What can hang from each mark
meto: degu
saso: dera gelusev moge
fasul: lubin moge
pakad: gimi
degu: labar
vufit: degu
potedu: gimi
gelusev: pepemod saso
pepemod: gelusev meto pakad

Every row comes from one small tree of marks. The marks that hang from a mark follow it in brackets, in alphabetical order. Every link used is in the known rows. Which tree was each row made from?
In the rows, zero is written as 128.
Known rows
saso[dera gelusev[pepemod] moge]: [125  96 104 125 136 122 144 136 147  55 152 109 135 124 109 132  83  86
 140 201 150]
pepemod[gelusev meto pakad]: [108  96  88 117 104  88 115  86 152 158 103 107 109 108 193 154 145 144
  99 145 122]
gelusev[pepemod]: [148 116  88  84 116 119  78  89 134  91 118 107 132 129 111 151 104 121
 138 143  90]
pepemod[meto pakad]: [124 107  90  89  97 108  85  81 150 138 107 107  98 121 190 124 144 163
 100 130 112]
gelusev[pepemod[meto[degu] pakad] saso[dera moge]]: [132 106 149  96 131 117  83 123 159  98 101 126  76 152 159  77 124  89
 121 146 136]
pepemod[pakad[gimi]]: [145 105  68  76  86 106  74  94 153 108 119 107 104 110 182 117 123 170
  97 111  99]
gelusev[pepemod[meto[degu[labar]] pakad[gimi]] saso]: [132 113 115  84 128  98  55 111 158 124  34 157  72 105 162  72 127 108
 113  83  75]
gelusev[pepemod[meto[degu] pakad[gimi]] saso[dera moge]]: [121 116 131 101 120 108  91 140 173  92  82 132  72 135 175  69 126 101
 103 122 130]
gelusev[pepemod[pakad] saso[dera moge]]: [143 115 134  55 128 133  81 111 152  98 129 116  92 158 130  79  96 113
 140 150 142]
vufit[degu]: [165  61  91 117 104 106  63 120 102  57  87 107 114 116 146 165 107 138
 140 161 100]
gelusev[saso[dera]]: [147  78  96  79  89  99  62 134 110  86 128 107  96 117 135 155 112 136
 127 149 138]
gelusev[saso[moge]]: [123  90 109  59 104 120  61 105 111  62 133 104  75 128 150 166 122 132
 140 165 121]
potedu[gimi]: [116  98  61  91 102  87  76 102 112  75 120 100 113 103 150 160 148 139
  96 125 104]
gelusev[pepemod[meto[degu] pakad]]: [148 110 114 109 124 111  77  85 158 120  94 119 108 134 155 103 131 108
 112 126  84]
saso[dera gelusev[pepemod[meto[degu]]] moge]: [115  87 119 161 139 107 146 148 153  58 127 119 120 120 133 132 108  65
 124 198 145]
fasul[lubin]: [143  84  67  87  88 108  69 116  90  73 139  92 105 162 140 187 113 163
 144 154  89]
fasul[lubin moge]: [127 112  78  89 115 107  59  99 104  68 159  91 101 184 146 179 104 146
 153 185  97]
pepemod[pakad]: [156  95  87  70  97 115  65  76 137 114 139 100 107 129 162 126 119 155
 118 139 106]
saso[dera gelusev[pepemod[meto[degu] pakad]] moge]: [124  91 128 148 143 114 142 133 169  83 132 120 111 129 149  91 107  73
 118 185 144]

Which tree is each row?
[140 104  77 111 128 114 112 104 156 102 120 123 124  91 130 106  95 132
 117 130  83] : saso[gelusev[pepemod[pakad[gimi]]]]
[113  75 106 101 104  92 108 135 119  85 135 103  99 120 148 184 116 107
 132 187 161] : pepemod[gelusev[saso[dera moge]]]
[ 98 126 122  74 128 126  88 105 139  89  91 120  84 134 143 136 126 116
 137 147 111] : gelusev[pepemod[meto] saso[moge]]
[121  73  94 127 115 110 136 141 132  50 167 101 119 114 139 156  99 105
 128 211 166] : saso[dera gelusev moge]
[112  88 122 149 149 104 141 147 154  67  96 139 118 115 127 115 101  51
 133 192 148] : saso[dera gelusev[pepemod[meto[degu[labar]]]] moge]
[109 131 133  60 133 134  83  89 157 117  94 122  76 144 160  90 126 127
 130 133 111] : gelusev[pepemod[meto pakad] saso[moge]]
[109  79 104  90 109  99  94 109 112  85 129 104  90 115 152 198 123 114
 138 180 128] : pepemod[gelusev[saso[moge]]]
[136 106 104 123 117 104  81 101 141  93  89 117 115 125 137 149 132  97
 119 139  84] : gelusev[pepemod[meto[degu]]]
[126  75 107 130 118  73  94  94 146 148  69 134  97 105 187 137 144  95
 106 144 111] : pepemod[gelusev meto[degu[labar]] pakad]
[120 102 140 109 125 110  88 140 141  71  96 123  85 142 142 122 123  77
 128 159 135] : gelusev[pepemod[meto[degu]] saso[dera moge]]
[129  93  65 104  93  86 104  99 152 129 114 108 114  96 184 148 124 151
  96 127 107] : pepemod[gelusev pakad[gimi]]
[ 99 117 100 132 131 115 162 141 184  95 117 123 117 111 162  81 105 111
 105 160 150] : saso[dera gelusev[pepemod[meto pakad[gimi]]] moge]
[102  78 115 138 102  74 113 148 162 112  90 125  69 107 217 123 149 105
  84 140 147] : pepemod[gelusev[saso[dera moge]] meto[degu] pakad[gimi]]
[ 81 101 100 111  99  84 130 141 166 133  91 120  77 105 214 121 141 139
  87 136 161] : pepemod[gelusev[saso[dera moge]] meto pakad[gimi]]
[ 94  92 119 106 109  93 122 122 152 139 111 113  81 124 195 130 137 125
 106 164 167] : pepemod[gelusev[saso[dera moge]] meto pakad]
[106 105 112 128 151 112 127 116 174  85  78 148  97 102 161  83 113  82
 118 149 101] : saso[gelusev[pepemod[meto[degu[labar]] pakad[gimi]]] moge]
[ 81  87 108 121 104  85 128 140 132 109 105 110  90 113 175 180 138 113
 113 178 168] : pepemod[gelusev[saso[dera moge]] meto]
[133 112 124  69 123 125  86 128 134  69 125 113 100 147 115 124  96 102
 146 164 141] : gelusev[pepemod saso[dera moge]]
[132 120 119  79 118 111  83 115 155 141  90 126  96 132 145  80 116 130
 118 118 128] : gelusev[pepemod[meto pakad] saso[dera]]
[145  87  88 131 126 106 127 135 136  82 139 114 146 103  97 137  82  99
 133 173 127] : saso[dera gelusev[pepemod]]
[ 77 105  96 100 104  90 117 115 160 133  85 120  69  99 218 134 150 148
  92 127 127] : pepemod[gelusev[saso[moge]] meto pakad[gimi]]
[ 94  84  91 114 100  79  99 114 117 130  88 115  92  90 169 199 147 132
 114 149 117] : pepemod[gelusev[saso] meto]
[ 99 106 107 140 135 116 159 141 156  76 127 115 127 118 132 130 103  91
 127 195 155] : saso[dera gelusev[pepemod[meto]] moge]
[102  64 124 146 107  75 109 148 128  88 103 115  81 116 179 183 145  80
 112 184 155] : pepemod[gelusev[saso[dera moge]] meto[degu]]
[142  84 114 144 144  94 120 131 159 118  87 146 122 102 130  80 100  73
 121 152 125] : saso[dera gelusev[pepemod[meto[degu[labar]] pakad]]]
